Each row comes from the steps of one walk. Every step used is in the known rows, and no mark comes twice. Write the walk behind each row, first mark first.
In the rows, zero is written as 128.
Known rows
M G R: [131  89 130 151  82 125  92 129 113 117 170  94 135 134 148  82 119 104
  99 161 200 149 134 127 108 149 153 128]
M K R J D Y: [118  80 168 113  92  91 111  94 137  90 132  71 138 158 144  47 123 136
 171 144 140 121 156 173 162 175 193 117]
K R J M: [104  87 175 103  93  86  91 148 106 126 134 117 155 152 143  80 118 138
 157 159 161 127 134 165 142 169 184 122]
S D: [136  93 144 155 101 136  83 128 129 136 171 116 130 145 168  95 128 114
 127 148 157 138 124 106 119 145 127 113]
Y D: [125  80 128 149 100 156  79 118 125 142 181 125 129 153 152  95 150 110
 138 148 177 143 161 150 119 137 163 121]
K R J D S: [113  97 166  66  96  92  80 148 129  86 156 116 129 157 136  56 140 138
 137 166 139 124 138 166 147 165 177 139]
G R J: [111 108 166 130  86 100  90 146 133 111 159 114 143 153 138  80 127 122
 110 166 167 132 115 151 113 169 178 127]
S D Y: [147  97 146 142 114 138  78 116 131 130 154 101 114 141 196 104 137 123
 147 136 156 117 143 112 139 158 122 109]
K J D S: [127 103 152  64 127 115  72 146 144  89 153 115  91 165 153  53 160 137
 126 158 128 123 131 136 140 159 172 135]
M K R J D: [108  76 166 126  81  91 113 104 138  95 145  85 152 160 118  41 115 129
 154 151 136 138 143 169 146 168 197 120]
K R J: [ 96 101 177 117  96 103  94 146 107 106 147 116 147 134 132  72 124 121
 139 164 160 115 138 159 137 163 172 131]
M K J D S: [124  82 161  93 108  99  96 106 143  88 138  94 119 175 138  39 151 127
 139 148 125 129 135 144 148 156 184 119]
G M K J D Y: [129  75 179 112 110 109 114 108 146 108 152  65 103 162 167  29 146 124
 157 149 135 130 168 146 173 150 196  97]
M K J D: [118  79 155 132 107 111 108  97 151  96 141  84 118 166 134  37 130 127
 145 141 131 139 138 142 141 159 191 118]
G R: [116 100 160 150  83 117  83 147 132 135 169 116 137 150 142  91 136 112
 101 174 175 137 130 144 113 151 155 128]
M K: [114  76 161 170  99 123 109  99 123 129 145  96 155 138 138  80 137 105
 152 139 158 134 148 140 138 135 162 113]
W K R J M: [ 98  76 181  99  87  62  98 151 110 127 143 106 153 159 132  69 109 121
 160 169 172 119 141 178 124 189 191 136]
J K R: [107  90 174 130  81  87  87 147 129 124 155  86 124 166 143  89 138  95
 138 183 162 126 170 156 129 164 172 126]
Y D S: [129  83 134 103 100 144  68 124 117 132 177 136 127 163 157  98 176 113
 128 155 168 129 160 151 127 130 152 126]
Y G: [118  91 133 159 126 147  60 113 101 123 165 102 141 104 165  97 118 118
 129 164 171 147 144 121 113 150 154 134]
G A: [130  83 176 141  92 167 102 132 127 143 148 135 128 113 159 102 125  93
 135 148 172 122 144 145 124 159 140  94]
Y G M: [120  82 150 149 120 142  71 125 101 135 183  95 138 102 170  79 123 112
 130 177 172 155 158 124 130 135 164 114]
R J: [110 104 164 133 120 119  91 135 123 107 151 119 139 129 148  92 131 126
 146 139 156 123 124 136 134 154 173 127]
J D Y: [145  91 139 119 133 141  69 121 150 114 161  90  96 143 179  84 144 145
 163 134 149 133 160 136 154 149 164 128]
S D Y G: [149  94 127 146 120 145  61  95 119 121 158  85 123 125 206 100 119 126
 138 150 165 132 145 102 125 171 126 114]
K J D Y: [134 102 150  95 139 124  75 127 150  92 144  91  79 156 175  60 144 146
 151 143 137 116 147 136 151 172 177 128]
K R: [101  92 172 133  96 123  86 146 106 128 156 115 138 131 136  79 136 109
 133 175 168 120 153 154 137 147 150 131]

Which walk is each row?
[134 100 131  88 103  99  52 124 132  85 172  99 136 150 153  67 120 145
  99 181 155 157 119 147 107 181 183 139] : Y G R J D S
[130  80 139 114 110 101  92 124 106 117 140  99 148 140 164  92 110 140
 159 125 174 151 124 125 130 158 181 118] : R J M G
[138  71 130 132  80 104  84 131 107 141 154  95 146 158 160  94 115 122
 125 154 195 163 134 132 114 154 166 118] : J M G R
[102  91 175 122 117 101  94 147 125 111 150 105 114 145 137  59 130 103
 136 165 166 107 139 147 115 180 174 141] : W K J
[141  90 144  98 135 120  76 114 138  91 168  76 112 126 189  62 120 155
 159 146 144 146 152 137 153 168 196 118] : R J D Y G M
[ 98  83 178 130  89  97  93 153 113 130 163 107 140 137 127  69 123  94
 139 183 183 113 158 169 121 169 161 143] : W K R
[109  61 172 136  77  91 106 114 106 149 129  96 168 167 137  76 124 122
 167 152 161 139 153 163 146 149 178 106] : J M K R
[ 98  77 176 156  78 111 113 107 110 125 141  95 161 143 121  63 129 101
 148 162 162 126 158 160 143 147 163 117] : M K R
[101  66 194 148  72 105 123 125 110 139 161  87 153 142 133  46 135  92
 143 172 163 135 172 161 159 129 173  97] : G M K R
[130  98 126 124 101 110  64 118 137  94 174  89 136 143 151  63  98 146
 104 175 160 167 119 143 101 187 196 135] : Y G R J D
[149  59 143 125  86 144  99 120 105 146 138 107 138 126 173 102 103 112
 152 133 191 150 143 132 121 158 153  92] : J M G A
[ 95  83 183 140  80  91 119 107 111 106 133  94 170 147 119  59 119 112
 152 153 153 120 145 166 145 163 185 116] : M K R J
[119  77 143 140  82  81  85  93 113 118 142  81 175 156 151  74  95 134
 127 167 170 164 120 151 105 185 201 113] : Y G R J M K
[151  92 145  97 123 146  75 101 145  87 145  91 113 120 186  76 102 146
 158 136 149 132 139 148 134 198 183 107] : R J D Y G A
[129 108 146 124 116 114  64 108 116  99 146  84 134 127 183  92 118 135
 128 164 177 126 141 142 123 187 173 128] : D Y G R J
[132  63 163  97  90 106 108 133 117 123 131  99 118 148 155  63  99  99
 146 152 188 124 138 151 107 202 174 108] : W K J M G A
[130  94 138 131  70  77  97 130 129  90 160  70 130 164 149  80 111 107
 106 162 188 151 132 136 102 177 184 123] : M G R J K
[130  81 141 108 116 111  88 130 106 114 131  97 118 152 163  71 122 129
 141 140 172 139 135 121 127 162 175 120] : K J M G
[121  71 150 106 108  86  96 136 107 118 139  88 122 154 153  62 111 112
 149 153 184 132 139 139 113 182 184 132] : W K J M G
[118  81 166 128  69  68 107 119 132 129 134  97 168 183 137  74 116 132
 137 152 163 145 117 162 120 171 199 108] : G R J M K
[128 103 147 117  88  97  85 142 157 103 171 105 127 171 139  61 118 143
 112 161 151 151 114 155 116 171 193 133] : G R J D
[128  94 136 136  83 106  95 127 114  96 162  93 142 137 148  76 110 115
 104 152 192 147 120 132 110 165 171 130] : M G R J
[140  71 152 107  90 121 107 122 112 120 128 108 144 129 167  91  95 127
 157 125 177 143 125 140 126 175 175  96] : R J M G A
[132 107 150 117 104  85  62 111 129  97 144  63 120 153 188  96 118 127
 132 173 173 129 154 146 117 201 189 121] : D Y G R J K
[149  95 121 121 117 132  53 108 147 105 169  74 107 144 181  75 121 149
 129 166 164 153 150 141 126 176 176 131] : J D Y G R
[119  62 160 149  94 103 104 105 118 154 130  97 161 161 151  90 130 124
 173 134 158 150 145 143 141 139 177 105] : J M K
[111  65 181 159  91 119 117 115 120 142 166  89 149 136 145  62 143  96
 148 154 161 143 163 141 155 117 172  96] : G M K
[117  91 164 107 121 108  83 142 116 130 129 114 121 163 160  80 136 134
 150 148 152 127 133 134 132 162 179 116] : K J M
[106  86 170 146 106 112 112 104 125 105 130  95 135 151 134  55 135 107
 142 143 146 120 141 138 140 155 177 113] : M K J
[ 95  71 198 131  74  90 131 122 113 120 156  90 160 144 130  41 129 104
 149 168 155 130 159 167 159 142 192  99] : G M K R J
[148  90 120 119 141 148  54 102 137 103 164  76 103 124 189  82 127 148
 155 146 153 144 160 129 142 165 170 130] : J D Y G
[109  69 159 100  81  66 103 141  99 112 145  90 151 147 137  62  97 116
 156 163 190 130 144 165 119 190 190 136] : W K R J M G
[130  76 160 145 119 133  87  85 105 125 151  62 137 112 189  76 131 112
 161 156 171 133 180 134 156 148 167 103] : D Y G M K
[128  86 142 107  92  95  88 136 112 116 137  96 121 171 158  66 116 127
 117 161 178 143 124 133 113 176 181 118] : K J M G R
[111  96 162 104  99 104  91 143 133  96 161 107 130 150 131  55 118 142
 143 162 142 135 136 164 140 169 188 135] : K R J D
[125  67 148 134 111 120  91  96 128 101 170  65 125 138 154  27 113 125
 133 168 145 164 155 135 135 159 201 105] : Y G M K J D
